Each row comes from the steps of one path. Every step used is in the known rows, and no mark comes twice. Write the path behind each row, first mark first.
Known rows:
F, L: [ 14.3  11.3  12.9 -11.9 -16.6  -5.6 -17.7 -14.6  11.5  19.9  10.7   0.9
   0.6   3.6   8.8  -1.4 -12.3  50.7 -18.3]
L, N, V, F: [ 25.8   3.6 -11.1 -38.9 -15.2 -15.9  -1.9 -45.1   3.1   7.4  24.9  -4.9
   3.0  -5.2 -14.9  11.3 -19.1  28.0  -3.3]
N, L, V, H: [ 33.1  15.4  20.8 -61.2 -16.3   4.9   0.7 -34.5  19.5  54.1  29.4 -23.3
  -4.1 -14.4  16.7  -1.3 -17.0  31.8  12.4]
N, V, L, F: [ 14.6  -6.4  -5.0 -30.6 -16.5  -9.8   8.6 -28.9   4.5  30.9  41.0   4.5
  10.6 -13.1  11.7  22.1 -35.7  12.7   8.9]
R, F, N, L, V: [ 32.4  43.3  29.9 -77.7   3.2 -17.8 -25.8 -44.2   4.6  26.0   3.3  -6.2
   1.0  14.6  15.2   6.9 -22.3  58.1 -47.1]
L, N: [ 12.7  -2.6  11.1 -35.8   4.7   2.9  -6.9  -8.4  13.4  -2.6  12.5 -18.0
  -9.2   9.2 -13.3  -8.3 -13.4  11.9 -13.2]
F, L, N: [ 25.5  10.9  12.3 -28.4  -8.4  -5.8 -18.4 -14.8  16.5  11.2  16.3  -7.2
   5.8   8.6  12.9  -6.8  -9.6  55.5 -19.5]
L, N, V: [ 20.3   1.2   4.2 -48.5  -8.5   2.2   0.3 -30.4   9.7  14.6  24.9 -12.1
 -12.3  -5.7   1.7   6.0 -12.3  22.0  -8.5]
R, F, N: [  6.8  32.1  27.1 -53.9   4.3 -16.1 -28.3 -26.9   0.4   4.4  -0.9   5.0
 -15.4  20.4  -3.8   6.8 -16.1  43.9 -52.2]
F, N, L, V: [ 38.6  15.0   5.8 -75.8  -9.1  -3.8 -16.1 -37.6  17.6  34.2  13.1 -18.0
  13.2  14.3  24.3  19.3 -31.3  59.9 -25.3]
L, V: [  8.9   5.9  16.4 -43.0  13.3   3.3   8.1 -25.5  -1.1  13.7  16.3 -12.8
 -14.1  -3.9  -3.7   7.0 -17.3  10.0  -8.3]
V, N, L, F: [ 36.3 -10.2 -13.4 -25.0 -21.7  -8.1  -3.0 -23.6  29.5  29.6  23.8 -14.5
  31.8  -0.2   0.9   0.7 -56.9  16.2   6.1]
R, F: [  1.0  30.3  35.1 -29.4   5.3 -11.9 -17.4 -20.1  -3.6   5.8  -3.5   1.9
 -22.7   5.8 -18.7 -10.2 -10.4  14.4 -36.2]
V, H: [-11.7  -2.0  19.3 -27.9 -19.4  10.1  -1.6  -6.5  14.8  27.3  34.1  -3.6
 -35.9  -9.0 -10.5  -2.2  -3.0  12.5  14.7]
F, V: [ -8.0  10.4   1.3 -30.3 -13.6   1.6  -6.6 -14.7   3.0   8.3  38.4  10.4
   1.5 -10.6  -9.1  10.7 -24.8   5.7  -1.1]
V, L: [  1.7 -17.4   9.0  -5.8 -27.2   5.9  -6.0   7.2  12.3   0.2  24.0  -3.5
   2.5   0.7 -11.5   2.0 -32.2  -0.8   1.7]
F, V, L, N: [  3.9  -2.6  -1.9 -35.9 -23.1   3.0  -6.5  -3.9  11.4  -5.8  58.6   8.1
  20.8  -8.6   0.4   8.9 -34.3   5.0   8.6]

Which path is each row?
[  0.8  26.7  14.4 -34.5 -14.9 -10.6 -16.1 -26.1   2.4   0.0  34.8  19.3
   0.7  -9.3 -11.5   2.6 -33.4  11.4 -20.3] : R, F, V, N
[ 32.4 -12.9  -7.1 -18.5 -44.3   5.2  -8.6 -17.6  31.9  22.3  19.1 -15.1
  16.6  -5.2  -5.0  -1.9 -49.6  16.4   2.4] : V, N, L
[ 26.8  42.8  30.8 -47.8  -3.7 -20.1 -23.1 -40.4   1.8  18.9  14.6   7.0
  -7.0  -0.4  15.8  -4.6  -4.0  60.8 -39.8] : R, F, L, N, V
[ 33.2  21.9  -3.3 -49.7  -0.8 -16.6  -6.1 -32.9  15.3  48.0  28.8  -9.9
  37.0  -3.0  12.5   2.7 -40.6  25.1   4.7] : N, L, F, V
[ 31.2  13.8   6.6 -38.6 -17.8  -7.0 -13.1 -32.7  13.7  25.1  27.1  -2.4
   3.6  -3.8  24.5   4.6  -9.0  63.5 -16.2] : F, L, N, V
[ 19.2   1.5 -14.2 -32.8 -43.5   3.0  -8.3 -22.8  23.2  19.7  49.9   5.2
  27.3 -18.1   2.3  10.5 -51.0  14.8   9.9] : F, V, N, L
[ 21.0   9.4  -8.8 -50.1   3.1 -22.9  -2.4 -49.6  -6.3   2.5  17.7  -0.4
  11.2   8.6 -11.1  26.4 -30.6  40.7 -13.6] : L, V, F, N
[ 26.2  14.4  11.0 -45.8 -24.5  -4.3 -10.5 -32.1  18.4  34.6  42.0   0.1
  -6.8  -9.9  28.4   5.0  -1.4  67.2  -2.1] : F, L, N, V, H
[ 27.5  39.4  27.7 -64.0  -6.3 -18.1 -32.9 -34.9   8.9  23.8  -2.8  -4.0
  -1.1  18.4   7.3   2.5 -22.2  56.0 -48.7] : R, F, N, L
[ 12.4  34.7  21.6 -64.3  -5.6 -17.6 -22.7 -44.3  -2.8  18.2   9.7  10.3
 -17.7   8.2   8.1  18.1 -15.7  51.9 -47.6] : R, F, N, V
[ 16.9   8.2 -11.7 -60.8  16.9 -23.0  -1.8 -41.3   5.0  33.1  24.8   1.5
  12.6  14.2  17.8  30.9 -34.9  43.1 -16.6] : L, F, N, V
[ 11.6   8.0  -7.6 -67.0  10.2 -19.7   0.7 -41.0   9.2  42.1  39.7   3.9
   2.5   8.0  22.1  31.4 -27.9  46.2  -3.6] : L, F, N, V, H
[ -4.4  39.6  26.6 -41.0  -0.1 -13.3 -17.4 -26.9  -7.1   6.2  23.4  16.5
  -9.1  -5.8 -10.8   0.0 -16.6  15.0 -28.0] : R, F, V
[ 27.7  42.6  33.4 -84.3  -3.5 -14.7 -23.1 -43.9   8.3  35.5  17.7  -3.9
  -9.4   7.5  19.5   6.7 -14.8  61.8 -33.9] : R, F, N, L, V, H
[ 39.7  15.8  15.7 -53.0  -8.3   1.2  -2.0 -34.5  14.0  42.4  10.8 -26.0
   8.5  -6.1  11.4  -1.8 -25.8  28.0  -4.5] : N, L, V
[  0.6   5.5  22.4 -52.1   3.0   8.3  11.7 -24.5   4.6  27.7  39.6  -8.9
 -29.6 -13.8   3.4   6.8  -6.0  14.8  12.9] : L, V, H
[ 14.8 -11.0   1.4 -34.3  -5.7   5.9  10.6 -25.2  10.1   5.1  29.0  -8.6
  -2.3  -8.5  -3.6  10.8 -38.5   6.1   1.0] : L, V, N
[ 32.8  14.7   9.1 -82.2 -15.9  -1.3 -13.9 -37.8  21.6  43.5  27.8 -16.0
   3.2   7.8  28.1  19.3 -24.1  64.2 -11.7] : F, N, L, V, H
[ 19.9  45.0  39.2 -44.0  10.1 -19.6 -17.7 -37.6  -5.6  18.1   8.1   6.2
  -7.9   1.1  12.7  -4.5  -7.2  52.6 -39.2] : R, F, L, V
[ 22.3  39.9  35.7 -39.1   4.5 -19.4 -27.3 -26.6   3.9   8.2   6.2   2.7
  -5.3   9.1   6.4 -14.6  -4.2  53.8 -42.8] : R, F, L, N
[ 29.8  10.5 -10.9 -11.3 -19.1 -32.1 -18.9 -36.9   4.4  -0.7  14.0   3.8
  24.9   8.4 -18.7   1.7 -21.5  55.2  -9.9] : V, F, L, N
[ 31.6  10.3   2.4 -58.4 -21.7  -3.9 -24.8 -26.2  23.3  30.6   5.4 -15.8
  11.9  19.3  14.7  13.7 -31.3  58.3 -27.6] : F, N, L
